Each row was made from one path, in order. Every step used is in the known rows, and no mark comes twice. Write each row's path.
In the rows, zero is written as 128.
Known rows:
kuziro-pora-buzud: [134 158 179 161 124  84 124 149 141 162 100 119 177 106 100  86 131  84
 115 162 144 116  83 136]
kule-pora: [125 124 140 117 160 128 130 115  93 162 113 178 188 129 126 108 130  83
 123 112 106 136 137 132]
lemitug-pora-kule: [120 148 152 106 161 129 136 135 109 121 116 185 212 111  99 140  69  69
 136 113 119 125 130 109]
lemitug-kuziro: [112 136 127 116 130 122 143 150 124 131 113 162 172 138 108 133 118  99
 120 128 153 135 156 121]
vegiput-lemitug-pora: [111 139 108 120 114  99 120 154 107 132 117 162 154 117  88  80  91  69
  93 131 100 168 139 104]
buzud-kule-lemitug-vegiput: [155 128 121 148 157  67 167 185  94  97 121 154 145 151 166  82 105  76
 141 141 123  65 129 120]
pora-buzud-lemitug-kuziro: [137 127 130 144  89  97 116 185 122 128 123 133 188 128 120 137  69  83
 115 153 131 110 122  87]
buzud-kule-lemitug: [140 121 115 128 142  86 142 168  95 113  95 141 148 128 179  82  86  91
 104 139 132  78 128 112]
kule-lemitug-kuziro-pora: [108 155 133 147 140 103 167 157 112 148  78 136 161 121 132 100 103  96
 108 138 162  98 140  92]
vegiput-lemitug-pora-buzud-kule: [136 134 118 143 116  67  96 199  95 122 112 153 168 112 115  70  58  43
  83 167 109 143 104 114]
lemitug-pora: [121 140 128 116 148 124 131 143 116 123 121 174 186 123 110 127 100  75
 114 122 114 144 140 111]
kule-lemitug: [127 131 124 133 128 105 151 130 119 125 105 149 149 128 136  88 109  94
 113 128 122 100 130  96]
vegiput-lemitug: [116 133 118 119  96  86 123 144 120 142 112 139 128 121  94  62 125  94
 101 142 116 154 130 128]
lemitug-pora-kuziro-kule: [133 154 142 123 138 123 142 109 102 137 106 177 204 100  93 131  83  71
 146  98 153 108 114 104]
pora-kuziro-lemitug: [157 139 147 129 120 133 153 104 120 150 103 137 164  75 119 101 108  87
 152  90 177  96 110 127]
kule-buzud: [143 135 146 122 137 106 143 120 116 144 131 160 162 122 136 115 133 131
 114 131 135  91 101 157]
kule-pora-buzud-lemitug-kuziro: [137 117 133 142 119 112 111 169  85 156 117 161 219 128 133 143  63  66
 117 135 108 116 129  83]
lemitug-kuziro-kule-buzud: [116 140 145 117 160 112 167 136  93 150 129 182 200 138 116 144  98 141
 139 130 188  71 126 116]
buzud-lemitug-kuziro: [124 120 109 118 104 109 131 178 111 126 116 138 170 134 138 145  80 106
 115 131 134 115 155  95]
pora-vegiput-lemitug: [107 133 141 140  94  59 103 163 114 151 113 119 125 102  72  58 141  97
  87 144  93 150 115 118]
vegiput-lemitug-kuziro: [102 133 107 120  95  98 135 162 116 139 106 150 141 131  88  88 108  93
 103 140 139 163 154 113]
pora-vegiput-lemitug-kuziro-kule-buzud: [ 97 142 148 140 121  58 138 168  76 166 123 153 166 113  72  96 106 138
 102 144 150  92 112 100]
kule-lemitug-kuziro-pora-buzud: [121 159 153 173 124  89 154 166 125 151  81 131 179 118 112  95  92  74
 107 161 159  93 107  85]
pora-kuziro-lemitug-vegiput: [172 145 152 146 134 114 175 121 118 134 129 151 161  99 106 102 127  74
 190  90 168  83 112 138]
vegiput-lemitug-pora-buzud: [124 142 128 148  99  87 104 161 120 133 119 159 171 112  72  76  79  46
  93 153  96 163 107  97]

Write each row's path:
[ 89 136 118 116 119  92 147 159  99 145 108 162 166 141  74  87  87 106
 126 140 166 133 156  87] | vegiput-lemitug-kuziro-kule
[110 144 152 137 143  96 113 160 110 130 119 156 183 103  90 126 115  75
  96 123  91 140 127 100] | lemitug-pora-vegiput
[141 156 128 131 112  90 141 111  77 158 117 177 178  84  93  93  75  95
 122 111 145  95  89 118] | vegiput-lemitug-pora-kuziro-kule-buzud
[124 133 127 148 158  72 119 196  74 109  96 148 170 103 153 104  70  65
  80 135  92  88 126  77] | buzud-kule-lemitug-pora-vegiput
[141 139 130 150 141  84 174 146 117 110 128 160 147 151 123  88 125  80
 151 129 114  86 127 106] | kule-lemitug-vegiput
[146 144 157 163 101  72 110 173 124 157 106  96 176 101 126  96  97  88
 112 163 127  94  86 106] | kuziro-pora-buzud-lemitug
[147 150 120 142 115 119 147 113 106 124  93 162 171  87 129 112  80  53
 112  98 117 105 113  90] | kule-lemitug-pora-kuziro
[147 151 133 129 116 126 129 115 118 134 107 167 181  92 107 130 103  60
 120  99 123 135 114 128] | lemitug-pora-kuziro
[158 129 150 129 149 149 147  88  82 178  98 166 195  73 130 108 105  70
 153  72 152 102 118 124] | kule-pora-kuziro-lemitug
[100 117 145 131 153  95 119 176  49 168 111 155 225 125 113 147  75 102
 125 116 114  90 151  55] | buzud-lemitug-kuziro-kule-pora-vegiput
[142 145 154 137 156  90 181 139 109 108 126 173 172 141 110 102  94  77
 173 120 120  67 120 106] | pora-kule-lemitug-vegiput
[118 116 132 138 137  57  90 186  51 167  97 141 155 102 127  59 113  77
  79 138  78 134 123 131] | buzud-kule-pora-vegiput-lemitug
[132 131 125 116 152 100 140 153  70 136 141 171 213 121 145 147  47 121
 127 122 129  59 115  79] | kuziro-kule-buzud-lemitug-pora
[110 124 119 111 125 105 142 172  94 130 117 146 195 145 124 144  63 117
 141 129 162  88 156  67] | buzud-lemitug-kuziro-kule
[ 99 159 169 153 137  82 131 180 117 164  91 120 169 100  89 118 146 104
 100 144 147 124 128 116] | lemitug-kuziro-pora-vegiput
[136 150 158 110 171 124 147 122  92 133 130 196 215 108 121 149  70  99
 131 115 125  87 105 132] | lemitug-pora-kule-buzud
[164 154 159 190 155  41 156 202 102 126 104 127 163 130 151  64 102  58
 136 175 139  50  84 121] | kuziro-pora-buzud-kule-lemitug-vegiput
[154 120 128 123 114  93 131 148  98 139 136 137 162 119 164 126  99 138
 111 134 117  70 105 130] | kule-buzud-lemitug
[100 138 138 111 150 117 157 147 110 136 114 172 196 146  95 135  98 111
 143 128 182 108 152  96] | lemitug-kuziro-kule
[144 133 148 136 166 111 176 149 115 123 143 158 167 134 109  98 123  87
 182 111 160  92 136 121] | kuziro-lemitug-vegiput
[120 138 113 130 145 117 148 140 105 113 107 171 177 122 131 109  75  65
 105 118 106 114 140  72] | kule-lemitug-pora
[137 118 153 138 140  98 113 145  73 165 124 157 231 130 123 115  60  78
 143 131 112  82 102  73] | kuziro-kule-pora-buzud-lemitug
[133 143 149 143 131 110 114 148 130 124 125 171 202 120  94 119  87  54
 111 143 111 138 106 104] | lemitug-pora-buzud
[ 94 127 153 136 144  71 112 145  61 185 108 158 181 110  68  64 117  91
 114 124  95 129 125  90] | kuziro-kule-pora-vegiput-lemitug
[139 125 135 116 135  89 142 142  83 146 138 145 187 126 151 124  79 150
 136 131 145  45 105 103] | kuziro-kule-buzud-lemitug
[165 120 149 162 134  84 125 167  89 146 147 162 204 145 125 114  98  53
 157 135  77  96 106 107] | kule-pora-buzud-lemitug-vegiput
[151 124 159 155 155  81 136 162  71 151 149 172 228 152 112 114  80  64
 181 133 105  68 105  81] | kuziro-kule-pora-buzud-lemitug-vegiput
[ 99 128 140 110 180 134 153 131  74 164 108 200 227 147 107 138  93  93
 148 110 157 114 160  92] | lemitug-kuziro-kule-pora
[141 149 153 127 120 108 146 100 115 149 104 152 178 102  99 108 116  98
 154 107 169  93 104 128] | pora-kuziro-kule
[155 136 145 129 128 129 128  87  95 172 102 172 184  96 124 114 130  69
 130  91 116 127 114 149] | kule-pora-kuziro
